Each row was made from one walk, in order. Every step used is in the known rows, and no mark comes twice. Write each row's walk.
Known rows
neze fuvokun vamom: [-1.01  2.11 -0.80  2.14  1.29 -1.19  2.31 -0.60 -1.64  0.48 -1.62  0.21
 -2.01 -2.26 -2.56  0.38 -1.73  0.41  0.52 -0.09]
zufo tefo neze fuvokun vamom: [-1.09  1.49 -0.49  3.88  1.69 -3.02  3.11  0.58 -1.65 -1.25 -2.66  0.70
 -2.21 -3.78 -2.41  1.38 -1.74  0.66  1.24 -0.18]
neze fuvokun vamom kemorud tefo: [-0.55  3.22 -0.40  4.38  1.61 -0.99 -0.63  0.60 -2.36  0.48 -1.85  1.15
 -5.14 -3.79 -3.39  0.34 -1.13  1.58 -1.39  1.15]
zufo tefo zutu: [-0.80 -0.52  0.13  2.16  0.23 -1.45  1.40  1.43 -0.72 -1.34 -0.68  0.19
 -0.59 -1.77  1.12  1.69 -0.28  0.62  2.32 -0.11]
movuv zutu vamom kemorud tefo neze: [-0.98  1.02 -0.02  5.56  1.25 -1.25 -2.16  2.08 -1.52 -1.98 -1.83  1.58
 -4.20 -2.49 -2.03  2.21  0.34  2.76 -0.13  1.45]
neze fuvokun vamom kemorud: [-0.28  3.34 -1.27  4.03  1.72 -1.11  1.60  0.29 -2.49  0.97 -1.45  0.10
 -3.37 -2.28 -4.20  0.29 -2.11  0.90 -0.40  0.90]
zutu vamom: [-1.32  0.68 -1.09  1.07  0.37  0.19 -0.47 -0.27 -0.86 -0.26 -0.34  0.31
 -0.41  0.50 -0.98  1.00 -0.86  0.69  0.34 -0.24]
tefo kazon: [ 2.34 -0.40  0.65 -1.14  0.28 -1.34  0.49 -0.60  1.31  0.16  0.62  1.38
  0.36  0.18 -0.24 -1.07 -0.73 -0.49 -0.54 -0.25]
zufo tefo: [ 0.73  0.44 -0.07  1.27  0.15 -0.95  1.13  0.74  0.06 -0.74 -0.63  0.17
 -0.15 -1.06  0.44  0.15 -0.43 -0.12  0.77 -0.78]
movuv neze: [ 1.12  0.37  0.45  0.99  0.57 -0.12  1.37  0.18 -0.27 -0.65 -0.33  0.40
 -1.83 -0.36  0.65  0.52  0.52  0.68  0.15  0.23]
movuv neze fuvokun vamom kemorud: [ 0.58  3.60 -0.97  4.76  2.14 -1.20  2.63  0.43 -2.69  0.50 -1.72  0.36
 -4.72 -2.55 -3.74  0.66 -1.74  1.41 -0.27  1.07]
vamom kemorud tefo movuv: [-1.09  0.20  0.96  3.86  0.57 -1.11 -2.09  1.57 -0.76 -1.03 -1.04  1.42
 -3.50 -2.25 -0.85  1.20  0.42  2.01 -0.59  1.77]
fuvokun vamom kemorud tefo: [ 0.12  2.80 -0.11  3.64  1.11 -0.10 -1.72  0.75 -1.72  0.40 -1.10  1.18
 -4.27 -2.94 -2.93  0.23 -0.75  1.56 -1.63  1.33]
zutu vamom kemorud tefo: [-0.87  2.09 -0.67  3.57  0.85  0.11 -2.90  0.85 -1.71 -0.13 -0.84  1.20
 -3.83 -1.58 -2.12  0.84 -0.40  1.78 -1.53  1.00]
movuv neze fuvokun vamom: [-0.07  2.39 -0.47  2.92  1.76 -1.30  3.39 -0.48 -1.88 -0.07 -1.88  0.51
 -3.53 -2.52 -2.02  0.81 -1.29  0.98  0.64  0.12]
zufo zapu: [-0.58  0.56 -0.83  0.40 -0.01  1.07 -1.18 -0.33  1.04  1.08 -0.79  0.16
  1.01  1.48 -0.84 -0.50  0.76  0.34  0.69 -0.29]
zutu vamom kemorud: [-0.62  2.01 -1.59  3.10  0.89  0.17 -0.93  0.60 -1.77  0.32 -0.35  0.13
 -1.92  0.18 -2.82  0.86 -1.36  1.18 -0.55  0.74]
vamom kemorud: [ 0.65  1.43 -0.57  2.10  0.58 -0.07 -0.47  0.84 -1.00  0.58 -0.01 -0.15
 -1.54 -0.26 -1.95 -0.05 -0.57  0.55 -0.89  0.97]
movuv neze fuvokun vamom kemorud tefo: [ 0.33  3.55 -0.14  5.12  2.03 -1.08  0.40  0.73 -2.56  0.00 -2.11  1.45
 -6.49 -4.06 -2.88  0.71 -0.71  2.05 -1.29  1.32]
zutu vamom kemorud tefo neze: [-1.49  0.74 -0.14  4.23  1.13 -1.35 -2.59  1.62 -1.61 -1.50 -1.49  1.52
 -3.47 -2.40 -2.08  1.90 -0.03  2.03 -1.22  1.46]
givi kazon: [-0.65  0.21 -1.14 -1.51 -0.05  0.26  1.53  0.54  1.32 -0.23 -0.49  0.37
 -1.69  0.07  0.05  0.10 -0.12  0.04  0.44 -0.69]
movuv zutu vamom kemorud: [-0.12  2.37 -1.38  4.48  1.05  0.18 -0.39  1.15 -1.67 -0.19 -0.75  0.18
 -2.72  0.15 -2.68  1.18 -0.90  1.97  0.68  0.74]
neze fuvokun: [-0.86  0.64 -0.42  1.03  0.66 -1.24  1.47 -0.25 -0.91  0.11 -1.03 -0.08
 -1.20 -1.16 -0.65  0.18 -0.52 -0.04  0.37 -0.19]

Write each row's walk
[ 0.03  1.69  1.00  5.32  1.59 -1.19  0.26  1.29 -1.56 -1.31 -1.81  1.88
 -5.67 -3.26 -1.50  1.85 -0.04  2.82 -0.18  1.90] -> fuvokun vamom kemorud tefo movuv neze
[-1.76  1.37  0.11  3.54  1.62 -2.32  0.75  0.26 -1.81 -1.00 -2.60  1.35
 -3.54 -4.33 -2.34  1.33 -0.87  1.29 -0.09  0.61] -> kemorud tefo neze fuvokun vamom
[-1.75 -0.64  0.84  1.70  0.13 -0.59 -1.53  1.02 -0.90 -0.99 -0.65  1.01
 -2.34 -2.44  1.20  1.63  0.82  1.40  0.65  0.90] -> kemorud tefo zutu
[-1.79  1.27 -1.40  3.87  0.95 -0.33 -0.64  1.21 -2.38 -0.21 -0.39  0.17
 -2.28 -0.51 -2.25  2.10 -1.23  1.76  0.73  1.22] -> tefo zutu vamom kemorud
[-1.17  0.48  0.36  3.38  0.58 -0.63 -1.95  1.68 -1.71 -0.54 -0.61  0.91
 -3.59 -2.63 -0.40  1.59  0.36  1.83 -0.06  1.63] -> vamom kemorud tefo zutu
[-1.23  0.83  0.14  4.14  1.41 -2.56 -0.56  1.37 -1.82 -1.08 -2.15  1.11
 -4.03 -3.64 -1.87  1.17  0.01  1.33 -0.98  1.25] -> vamom kemorud tefo neze fuvokun
[-0.84  1.03 -0.93  2.63  0.53  0.29  0.13  0.32 -0.73 -0.86 -0.79  0.35
 -1.29  0.40 -0.83  1.42 -0.36  1.61  1.69 -0.23] -> movuv zutu vamom
[-0.73  2.49 -0.95  4.78  2.00 -2.15  1.65  0.91 -2.53 -0.04 -2.00  0.38
 -3.40 -3.00 -4.37  1.09 -1.88  1.23 -0.29  1.30] -> tefo neze fuvokun vamom kemorud
[-0.65  1.23  0.72  5.20  1.68 -2.23  1.01  1.26 -1.82 -1.27 -2.18  1.42
 -5.72 -3.34 -0.85  1.60  0.19  2.29 -0.07  1.50] -> vamom kemorud tefo movuv neze fuvokun
[-0.31  0.59  1.09  5.21  0.71 -0.91 -1.11  2.07 -0.57 -1.56 -1.48  1.34
 -4.08 -2.10 -0.61  1.57  0.90  2.83  0.95  1.60] -> vamom kemorud tefo movuv zutu
[-0.96 -0.95  1.07  1.78  0.40 -1.44 -1.89  1.12 -0.20 -1.77 -1.22  1.42
 -1.91 -2.60  0.13  1.20  1.03  1.12 -0.76  0.84] -> kemorud tefo neze
[-1.89  1.74  0.37  5.43  1.57 -2.03 -0.26  1.06 -2.01 -0.72 -2.32  1.58
 -5.03 -3.95 -2.73  1.52 -0.87  2.31 -0.20  1.72] -> neze fuvokun vamom kemorud tefo movuv
[-1.78  1.63 -0.49  6.15  1.84 -2.34 -0.44  1.65 -2.35 -1.76 -2.72  1.33
 -5.06 -3.37 -2.51  2.25 -0.23  2.59  0.38  1.08] -> movuv zutu vamom kemorud tefo neze fuvokun
[-0.39  2.71 -0.43  5.78  2.19 -1.99  2.79  0.88 -2.56 -0.32 -2.14  0.78
 -4.97 -2.89 -3.42  1.56 -1.66  2.09  0.51  1.58] -> tefo movuv neze fuvokun vamom kemorud
[ 0.20  0.54  1.27  4.50  1.09 -1.11 -0.45  1.58 -0.94 -1.58 -1.32  1.70
 -4.99 -2.43 -0.05  1.61  0.86  2.51 -0.41  1.80] -> vamom kemorud tefo movuv neze
[-2.07  0.28  0.21  4.34  0.63 -0.64 -1.20  1.03 -0.69 -2.08 -1.65  1.56
 -3.14 -1.25 -0.18  2.46  0.31  2.87  1.80  0.58] -> kemorud tefo movuv zutu vamom
[-2.00  2.08 -0.23  5.01  1.56 -1.59 -0.13  1.22 -2.99 -0.21 -1.89  1.03
 -5.19 -4.35 -2.30  1.87 -0.93  2.13  0.39  1.59] -> neze fuvokun vamom kemorud tefo zutu
[-1.05  1.49 -0.82  5.52  1.10 -0.63 -0.26  1.59 -1.55 -1.04 -1.12  0.59
 -3.00 -0.21 -2.47  2.10 -0.79  2.64  1.44  1.27] -> tefo movuv zutu vamom kemorud
[ 2.06  1.81  0.20  3.34  1.18 -1.17 -1.65  0.68 -0.17 -0.42 -0.49  2.49
 -3.79 -1.33 -2.05  0.03 -0.65  1.88 -0.84  0.64] -> movuv zutu vamom kemorud tefo kazon
[-1.09  2.20  0.48  6.82  1.71 -1.83  0.64  1.56 -1.85 -1.23 -2.71  1.47
 -5.66 -3.82 -2.49  1.86 -0.39  3.12  1.39  1.52] -> neze fuvokun vamom kemorud tefo movuv zutu
[-1.22  2.32  0.07  5.80  1.98 -1.67  0.89  1.36 -3.16 -0.70 -2.11  1.37
 -6.49 -4.63 -1.81  2.23 -0.54  2.62  0.48  1.77] -> movuv neze fuvokun vamom kemorud tefo zutu
[-1.21  1.75  0.62  4.54  1.86 -2.09  2.10  0.20 -1.82 -1.19 -2.72  1.72
 -5.25 -4.16 -1.37  1.72 -0.61  2.19  0.67  0.88] -> kemorud tefo movuv neze fuvokun vamom
